In the rows, 128 means zero.
Known rows, with every way that one mark hangs from another:
{j684 {j407 j890}}: [150 137 135 124 187 138 137 131 114 176 158 145 157 143 123 153 122 171
 136 129  60 135 109 108 131  80  95 147 121 140 141 102 143  92 126 140
 116  75  72 137 128  99 107]
{j877 {j407 j50 {j890 j363}}}: [132 160 138 139 195 129  91  87  98 166 162 174 153 116 116 169 116 171
 133 104  73 127 121 124 122  86 116 178 125  85 139  81 159  97 148 140
 129  85  90 136 124 110 148]
{j268 {j890 j407 j803}}: [157 131 145  95 189 127 138 126 110 165 150 169 119 123 119 169 151 152
 138 100 100 152 149  23 144  57 122 139 145 131 142  66 122 110 137 148
  97  80  93 155 146 106  80]
{j268 {j890 j363 {j407 j50} j803}}: [160 143 152  99 224 130  96 106 112 159 147 179 118 127 115 190 145 148
 142  60  95 155 164  24 137  83 122 166 127  99 137  63 134 109 129 125
  84  76 122 164 150 121 107]
{j407 j890 j947}: [143 129 114 115 175 115 119 124 107 164 160 142 153 123 123 130 116 166
 133 137  91 121  92 132 134  74 113 166 124 147 153  78 157  94 141 157
 160  80  75 116 130  92 139]
{j676 {j268 {j890 j363 j407 j803}}}: [168 152 154  89 208 114 128 143  93 157 152 177 114 119 118 170 149 141
 143 101  86 141 152   8 125 100 137 164 133 111 144  46 132 113 123 123
  70  81  72 165 142  93 107]
{j970 {j268 j890} j407}: [152 139 123  81 191 140 132 103  97 158 158 170 126 141 119 142 115 142
 167 103 101 151 123  60 160  79 105 160 152 100 149 108 110  72 106 179
 121  69  83 154 125  85 138]
{j407 j803}: [131 111 117 130 164 129 122 129 100 148 163 169 128 116 142 139 112 141
 146 111 109 139 114 121 131  84 119 160 119 126 146  97 153 116 136 152
 155  88  78 136 131 109 121]
{j455 {j268 j363 j890}}: [132 149 101  87 165 113 114 128  93 148 156 147 132 100 122 142 142 155
 138 123  67 131 138  80 138  83 114 138 161 107 166 104 120 106 114 165
  98  82  86 138 131 101 119]
{j970 j407}: [147 120 135 109 167 137 124 112 102 161 178 168 136 136 127 165 116 137
 131 112  95 148 115 103 152  81 119 142 149  99 123  88 105  99 129 165
 124  85  75 135 116 117 127]
{j50 {j147 j363 j407 j684}}: [125 155 127 136 156 136 156 113  96 190 181 162 113 108 153 163 150 142
 123 105 102 121 157  60 149 108 131 139 184  41 115 132 188 107 115 131
 147  92  68 133 113 147 136]
{j803 {j970 j268}}: [125 129 102 116 200 140 140  92 110 173 128 175 150 125 142 135 139 164
 137 115 103 160 140  82 141  76  99 140 141 133 154  81 117 113 121 164
 123  89  72 136 116 106 140]
{j684 {j407 j947}}: [147 120 114 116 175 141 117 117 138 163 147 145 139 138 113 135 119 137
 121 118  97 139 107 109 144  75 106 143 140 127 166  97 140  97 114 142
 123  86  80 133 124  98 115]
{j887 {j407 j50 j803 j890 j947}}: [153 149 130 122 184 124  94 132 125 145 182 151 143 118 138 134  93 159
 161 116 100 139  86 156 113  43 115 185  87 153 173  90 185  88 137 157
 218  78  84 128 144 101 128]
{j676 {j268 {j363 {j803 j970}}}}: [136 133  92 122 182 124 132 130 112 158 154 167 151 102 147 131 150 179
 112 142  63 128 136  66 126  70 139 133 137 147 166  77 132 139 117 172
  85  90  50 129 134  90 110]
{j455 {j268 {j890 j363 j407}}}: [150 181 136  95 194 110 102 157 102 160 142 169 125 117 133 172 138 140
 136  95  60 136 131  42 120  76 114 163 137  89 148  65 110  94 116 131
  78  79  89 149 143 111 126]
{j877 {j407 j947}}: [127 133 107 124 153 128 111  93 112 157 153 162 139 107 113 136 117 140
 113 126 114 126 108 124 140  62 129 144 158 111 167  83 148 108 145 165
 148 103  63 121 122  97 133]
{j522 {j407 j803 j947}}: [139 111 109 117 152 124 110 129 111 134 161 181 126 107 137 126 102 144
 138 105  98 107 106 104 144  81 113 163 130 127 156  84 166 110 141 156
 156  90  76 124 132  82 127]
{j887 {j890 j363}}: [133 117 136 109 198 129 106 110  98 159 165 160 161 122 146 155 129 149
 127 116  83 135 128  85 132 104 129 162 120 105 137  65 142 108 147 117
 111  97  81 135 134 135 116]
{j407 {j50 j147}}: [136 132 124 106 161 147 134  76 125 186 180 177 137 129 134 161 122 143
 130  89 123 148 146 108 157 103 101 136 138 115 121 101 162 125 128 143
 146  79  83 123 120 159 119]
{j50 {j147 j407}}: [125 155 124 106 145 139 160  94 108 196 162 171 129 114 143 161 129 162
 121 108  90 141 137  84 153 107 123 128 157  94 125 105 166 106 118 149
 150  87  55 116 111 143  98]
{j947 {j803 j970}}: [146 112 121 116 192 144 127 101  79 180 125 171 144 137 142 145 151 162
 114 129  86 148 145  87 148  49 101 122 125 129 137  62 132 138 133 186
 117  96  81 158 107 126 131]
{j676 {j268 j363 j890}}: [144 143 116  79 167 119 134 113  91 148 163 155 136 115 114 141 142 152
 141 138  80 119 132  67 138 113 122 155 154 125 164 105 139 113 105 166
  94  85  64 156 135  82 114]
{j877 {j407 j803 {j890 j363} j947}}: [131 150 112 136 182 108  84 145 104 135 153 167 136 101 119 117  96 161
 148 129  84 114  77 145 118  55 129 198 113 105 170  79 192  83 154 137
 166  92  78 133 134  68 156]
{j147 j684}: [139 126 124 135 166 126 131 114  82 166 181 162 142 120 145 147 127 128
 118 113 113 129 129  92 138 102 125 144 154  80 119  98 145 113 144 148
 115  95  76 136 128 126 140]
{j268 j890}: [140 146 128 103 165 126 132 104  88 159 156 166 132 124 125 151 136 146
 145 109  91 141 136  77 147  90 104 145 139 128 138  98 135  91 124 167
 118  85  87 152 137 101 121]
{j455 {j268 j890}}: [137 158 120 105 163 115 131 138  88 155 158 160 123 112 133 144 134 139
 149 110  81 144 140  80 136  87 106 131 143 118 147  90 120  98 120 164
 120  77  79 135 127 111 129]
{j147 {j363 j803} j407 j684}: [133 141 118 181 173 130 138 140  86 175 170 152 114  97 163 158 153 154
 113 113  78 109 152  63 126  79 158 147 164  56 138 121 170 101 114 151
 139  89  76 125 133 115 125]
{j522 {j407 j803 j890}}: [140 129 131 127 164 123 130 137  89 150 173 181 145 113 146 144 101 174
 159 116  59 105 105 103 129  83 102 167 108 137 129  87 168 102 151 152
 148  79  71 129 134  78 117]
{j50 j147}: [130 136 121 105 146 136 145 101 114 184 171 174 141 124 139 153 126 149
 126 110 114 139 134 100 156  98 102 128 148 123 121  93 157 119 135 143
 131  90  64 123 116 142 112]
{j676 {j268 j363 {j890 j407}}}: [153 150 131  65 179 119 132 128 113 156 154 160 137 120 114 158 146 149
 131 130  69 114 118  35 130  88 127 165 157 127 167  90 124 121 103 158
  78  82  60 162 148  82  95]
{j877 {j407 j890 {j947 {j803 j970}}}}: [144 132 111 121 189 131 113 113  86 174 120 162 154 125 123 116 133 182
 120 157  73 125 106 118 141   6 106 140 130 132 167  55 161 114 152 201
 153  92  72 143 106  93 155]
{j363 {j803 {j970 j147 {j268 j890}}}}: [138 160  90 138 190 126 139 129  99 162 114 179 135 116 157 118 129 180
 159 107  65 155 149  20 148  29  96 142 116 155 157 102 129  82 117 171
 136  60  81 146 146  90 119]
{j147 j363}: [130 119 129 140 170 129 125 108 105 165 154 151 126 116 132 167 151 144
 131 113 102 128 146 106 135  89 115 150 152 108 135  97 136 113 115 143
 137  98  80 141 121 117 131]
{j268 j363 {j890 j407}}: [143 145 126  76 177 124 111 115 122 159 146 157 140 122 113 164 147 160
 124 114  69 124 119  51 140  61 113 161 158 118 161  98 119 110 115 157
  78  85  93 161 152  96  91]
{j50 {j147 j407 j684}}: [129 156 121 122 150 135 160 104  89 194 184 169 131 113 154 151 128 142
 116 106  98 130 136  69 152 112 133 134 175  56 114 118 182 104 130 141
 138  89  61 123 119 150 121]
{j803 {j970 {j407 j890}}}: [146 146 134 106 196 130 126 123  97 163 167 166 153 140 138 155 129 174
 143 125  54 157 101  95 143  45 106 140 125 134 118  71 114  92 131 173
 129  83  78 139 113 103 149]
{j890 j363}: [136 138 127 122 180 123 103 106  94 164 150 168 142 118 132 166 130 145
 122 104  91 138 133  99 132 112 120 164 130  90 130  71 138 103 132 130
 102  97  81 141 125 120 134]
{j407 {j803 {j970 j268 j890}} j947}: [126 129  79 114 198 130 119 143 116 133 109 170 132 121 127  93 106 165
 181 124 129 155 115  99 133  54  92 180 101 132 187  83 148 126 127 154
 181  81  97 129 130  98 145]
{j887 j407 {j890 {j363 j803}}}: [145 153 138 130 189 130 104 143 112 167 178 164 169 109 175 158 130 176
 116 122  66 130 129  73 110  55 142 149 104 126 152  54 150  95 145 132
 124  99  63 125 156 132  85]
{j147 {j363 j803} j684}: [137 124 114 179 175 124 126 153  92 166 180 150 123 107 163 148 148 141
 120 112 102 106 150  80 129  71 140 147 156  82 134 105 160 116 130 145
 125  91  82 130 142 115 139]

Rows:
[115 154 112 123 166 152 123  91 129 157 165 206 129 116 143 140 113 157
 139  93 109 160 133 108 149  45  95 130 134 122 144 103 181 128 143 156
 165  89  81 133 118 139 134]  {j877 {j407 {j50 j147} {j803 j970}}}
[152 100 148  85 205 147 139 108 150 187 188 176 142 130 142 175 131 152
 126  87 120 151 150  39 149  71 124 129 134 132 129  67 154 146 154 109
 127  75  89 120 140 181  67]  {j887 {j890 {j407 {j50 j147}} j803}}
[145 114 137 119 190 144 106 128 137 156 159 175 124 127 136 168 107 132
 140  82 109 142 110 100 125  63 115 179 109 122 152  96 141 131 127 142
 149  74  98 141 149 129 107]  {j890 {j407 j50 j803}}
[139 173 123 110 181 108 104 141  78 150 152 166 122 111 134 152 135 141
 146 100  70 141 146  70 128  99 110 153 135  89 142  78 129  87 119 142
  97  79  88 147 125 108 146]  {j455 {j268 {j890 j363}}}
[135 144 133 122 177 130 124 147 109 143 158 174 157 109 181 140 115 164
 152 129  62 168 117  62 124  10 113 142  86 171 146  80 144  99 150 137
 190  95  64 150 142 140  88]  {j887 {j407 {j803 {j970 j147}}} j890}
[147 143 101 105 165 116 133 136  98 149 167 157 133 108 129 127 145 170
 137 136  66 106 133  56 134  86 137 150 140 137 174 102 147 113 109 176
  92  78  58 142 151  73 102]  {j676 {j268 {j363 j803} j890}}
[120 159  99 131 188 135 158 121  87 178  86 173 135 110 137 144 126 194
 161 122  66 167 153  36 139  74  96 160 111  94 146 107 114 106 116 149
 176  70  78 130 122 128 108]  {j803 {j970 {j147 j407} j268 j890}}
[150 138 123 144 197 125 117 155 119 159 171 124 134 132 124 131 137 140
 136 130  80 109 108 106 129  68 108 171 149  91 153 118 176  86 119 125
 134  83  90 143 129  86 157]  {j147 j363 {j684 {j407 j890 j947}}}
[136 140  99 161 168 122 130 139 102 168 132 175 142 108 168 142 131 176
 122 116  59 152 138  59 140  27 110 126 110 154 132  81 129 106 143 159
 137  81  76 131 139 118 111]  {j363 {j803 {j970 j147}}}
[140 138 105 145 207 143 142 126 110 171 123 165 142 134 150 127 122 143
 133 107  80 163 137  35 145  58  88 145 145  98 142 120 129  95 122 132
 106  73  81 157 123 113 136]  {j803 {j970 {j147 {j684 j407}} j268}}
[127 130 111 128 165 138  98  73 120 159 161 167 137 112 109 146 108 136
 114 107 123 132 119 132 142  68 122 153 150 104 168  94 153 114 140 167
 157  93  84 125 127 112 138]  {j877 {j407 j50 j947}}
[134 136 126 132 156 126 144 119 102 178 188 161 122 118 152 152 148 126
 125 109 124 121 150  80 149 100 114 138 175  71 109 114 178 119 126 123
 131  95  74 136 121 148 149]  {j50 {j147 j363 j684}}
[144 132 109 108 175 130 113 123 135 158 186 161 133 127 132 117  87 156
 163 104 116 132  89 146 143  68 101 178 102 144 151 106 211 106 140 140
 207  63  90 116 134 120 140]  {j407 {j50 j147} j803 j890 j947}
[155 136 129  86 206 146 117  76 109 157 167 175 124 147 115 153 113 137
 172  83 108 157 130  71 160  85 100 169 148  95 151 118 115  82 100 179
 137  58 103 156 127 103 149]  {j970 {j268 j890} {j407 j50}}
[145 133 114 102 175 156 120  94 163 179 167 160 133 145 115 141 112 139
 125  89 118 146 123 113 161  85  89 135 142 124 152 113 173 111 110 130
 143  73  94 126 123 139 117]  {j684 {j407 {j50 j147} j947}}
[146 130 116 129 210 119  70 132 115 137 161 157 134 121 125 129  94 153
 160  98  96 127  89 152 120  81 117 212  86 113 164  85 191  95 139 130
 175  71 111 135 141  95 160]  {j407 j50 j803 {j890 j363} j947}
[114 169 106 112 158 140 160 138 101 165 131 190 123 115 147 138 123 187
 167 119  80 161 139  71 143  73  98 138 105 101 133 101 172 128 125 142
 181  84  83 126 118 148 104]  {j50 {j147 {j407 {j803 {j970 j890}}}}}
[116 137  98 131 168 127 105 122 116 131 143 180 131 104 132 114 115 149
 133 123 108 145  97 118 135  24 119 145 131 135 179  81 163 112 146 171
 167 105  77 132 123  87 146]  {j877 {j407 {j803 j970} j947}}
[148 143 107 110 162 140 135 131 134 178 182 153 136 138 132 120 119 122
 115 110 119 128 111  90 160  81 103 133 166  91 140 115 186 102 127 123
 118  85  77 132 122 130 132]  {j50 {j147 {j684 {j407 j947}}}}
[158 107 119  91 161 150 114  77 114 188 157 190 132 135 130 141 114 148
 115  95 107 105 143  95 173  80  91 138 143 103 136  78 183 139 134 171
 150  74  82 132 113 139 125]  {j522 {j407 {j50 j147} {j947 j803}}}
[130 124  86 134 165 115 112 154 115 160 165 148 137  88 146 137 133 173
 110 128  64 115 135 105 123  67 138 129 150 108 173  87 121 124 130 161
 103  80  73 101 135 112 103]  {j455 {j268 {j363 j803}}}
[128 156 104  98 200 136 141  92  97 162 126 176 144 131 136 130 146 163
 158 112  93 163 146  47 152  70  89 141 142 142 160  89 128  93 109 174
 116  82  85 156 125  90 143]  {j803 {j970 {j268 j890}}}
[160 123 122 129 191 125 128 128  63 188 153 136 136 121 136 122 122 156
 117 144  82 104 103 101 139  69 139 169 141  65 151  91 192 100 140 181
 167  78  74 139 117 106 146]  {j147 {j407 j890 {j947 j803}} j684}
[134 138 129 133 206 129 155 111  85 179 145 163 138 108 139 161 154 202
 135 124  57 165 148  64 133  68 130 125 129 133 132  64 148 102 139 158
 139  86  77 123 113 105 102]  {j147 {j407 {j890 {j803 j970}}}}
[143 115 127 135 190 157 108 116 135 150 162 164 124 138 125 152 105 134
 149  86  99 154 124 119 134  81  99 156 109 117 155 124 157 117 115 134
 141  74 103 149 133 120 110]  {j684 {j407 j50 j803}}
[154 142 116  80 212 141 107  96 144 166 134 163 131 139 108 137 116 137
 153  84 124 138 114  65 146  64 105 189 142 125 189  98 138  98 105 159
 139  63 104 150 151  90 130]  {j970 {j268 {j890 {j407 j50 j947}}}}
[145 122 134 114 206 133 134 122 122 171 140 179 139 119 139 171 161 161
 118 104  97 168 152  36 134  46 119 118 140 142 134  42 109 135 143 145
  93  95  84 139 129 124  95]  {j890 j407 {j803 j970}}
[150 110 133  99 188 126 123 122 121 154 184 146 154 107 141 143 134 152
 127 128 121 148 131  82 129  50 147 129 128 157 169  46 150 108 158 139
 164 102  69 120 134 131  74]  {j887 {j407 j947} {j890 j803}}
[135 138  95 112 166 122 114 125 102 153 158 155 137 109 134 136 142 182
 131 123  65 114 137  73 143  63 124 142 145 126 165 107 142 104 121 174
  94  81  90 143 156  87  94]  {j268 {j363 j803} j890}
[159 119 121 105 200 117  95 145  96 141 149 162 115 123  98 149 118 150
 156 103 116 151 134  79 146  82 128 165 121  68 137  47 120 110 142 126
 127  85 115 133 124 119 132]  {j970 {j407 j947} {j890 j363 j803}}
[146 138 121 101 204 134 110 127  94 157 130 172 134 139 109 152 106 161
 171 107 107 147 132  80 140 105 105 189 126  54 139  80 100 100 120 136
 122  73  93 141 124 120 145]  {j970 j268 j407 {j890 j363}}
[140 141 130 134 167 142 144 133 125 182 182 155 121 137 141 153 147 127
 123 107 102 126 146  69 149  93  98 130 174  72 119 133 176 109 109 109
 108  89  79 147 116 139 133]  {j50 {j147 j363 {j684 j407}}}
[146 123 118 115 188 139 134 123  71 175 106 171 142 140 129 139 145 180
 137 140  87 150 157  77 141  53  87 135 103 118 136  61 122 155 136 179
 132  88  93 153 115 144 122]  {j947 {j803 {j970 j890}}}
[167  93 123 118 204 159 101  97 128 178 135 146 130 154 106 137 118 135
 115 107 104 135 126 118 152  62  95 149 123 110 171  96 154 126 111 168
 135  73 104 156 115 125 121]  {j684 {j407 j50 {j947 j803}}}
[149 171 145  91 193 122 103 125 103 165 139 176 134 130 126 174 141 147
 135  95  71 133 126  41 131  79 114 174 129 102 138  71 127  89 119 134
  76  88  93 168 148 101 115]  {j268 {j890 j363 j407}}
[150 106 109 110 190 136 112 107  93 170 119 160 142 134 130 122 142 152
 113 133  99 141 124 101 152  37 107 135 128 136 160  54 148 133 132 189
 137  97  85 148 107 115 146]  {j407 {j947 {j803 j970}}}
[156 145 139 103 196 112 131 125  72 148 158 173 112 114 119 154 150 139
 154 106  95 145 165  34 133 123 137 156 131 112 138  58 145 106 123 133
  86  83  71 159 131  92 122]  {j676 {j268 {j890 j363 j803}}}
[155 116 126 139 194 124 133 136  76 153 171 175 119 119 151 156 127 135
 133 100  89 173 146  20 159  41 129 118 148  89  95  79 109 100 155 145
 117  82  94 150 117 133 138]  {j890 {j803 {j970 {j147 j684} j407}}}
[157 123 116  83 214 125 126 121 128 161 132 158 117 123 107 132 135 144
 155  98 128 148 133  29 148  56 119 163 153 132 186  69 133 101 123 150
 124  70  94 141 145  78 105]  {j970 {j268 {j890 {j407 j947} j803}}}
[149 162 129 124 189 143 103 128 149 192 167 191 135 129 151 179 124 162
 113  69  93 129 136  66 135  70 119 161 121  95 134  74 161 120 128 117
 102  70  89 125 152 151 103]  {j890 {j363 j803} {j407 {j50 j147}}}
[133 138 116 131 193 126 129 144  96 148 156 171 149 123 152 127 119 179
 159 128  68 151 102 113 124  50 100 161  97 159 142  81 159 107 143 159
 155  85  80 136 128  93 138]  {j407 {j803 j970} j890}
[155 172 132 120 194 118 101 151 112 165 144 179 132 125 143 165 140 165
 130  94  60 122 128  31 125  54 126 167 122 110 151  72 136  90 122 141
  77  77  92 154 166  93 106]  {j268 {j890 {j363 j803} j407}}
[146 128 117  95 173 141 106 126 165 162 168 176 121 130 133 140  96 129
 139  84 132 135  95 108 146  53 110 172 122 129 160  94 182 128 128 131
 175  72  92 127 145 135 118]  {j890 {j407 {j50 j147} j803 j947}}
[148 148 127 112 170 137 100  86 130 164 172 156 145 119 131 156 116 140
 124 104 117 148 121 132 130  65 118 154 128 135 165  78 149 102 125 163
 172  95  80 129 135 126 118]  {j887 {j407 j50 j947}}
[144 103 109 113 214 152 135  90  89 187 108 172 143 138 139 126 144 168
 131 130 104 153 149  80 147  60  96 139 134 124 159  69 129 132 122 189
 123  85  74 155 103 117 138]  {j947 {j803 {j970 j268}}}
[147 104 118 126 179 148  94  72 106 170 138 164 131 124 108 139 117 137
 110 116 125 121 128 131 149  48 122 150 142  94 173  83 160 133 144 190
 161  87  90 143 113 123 139]  {j877 {j407 j50 {j947 j803}}}
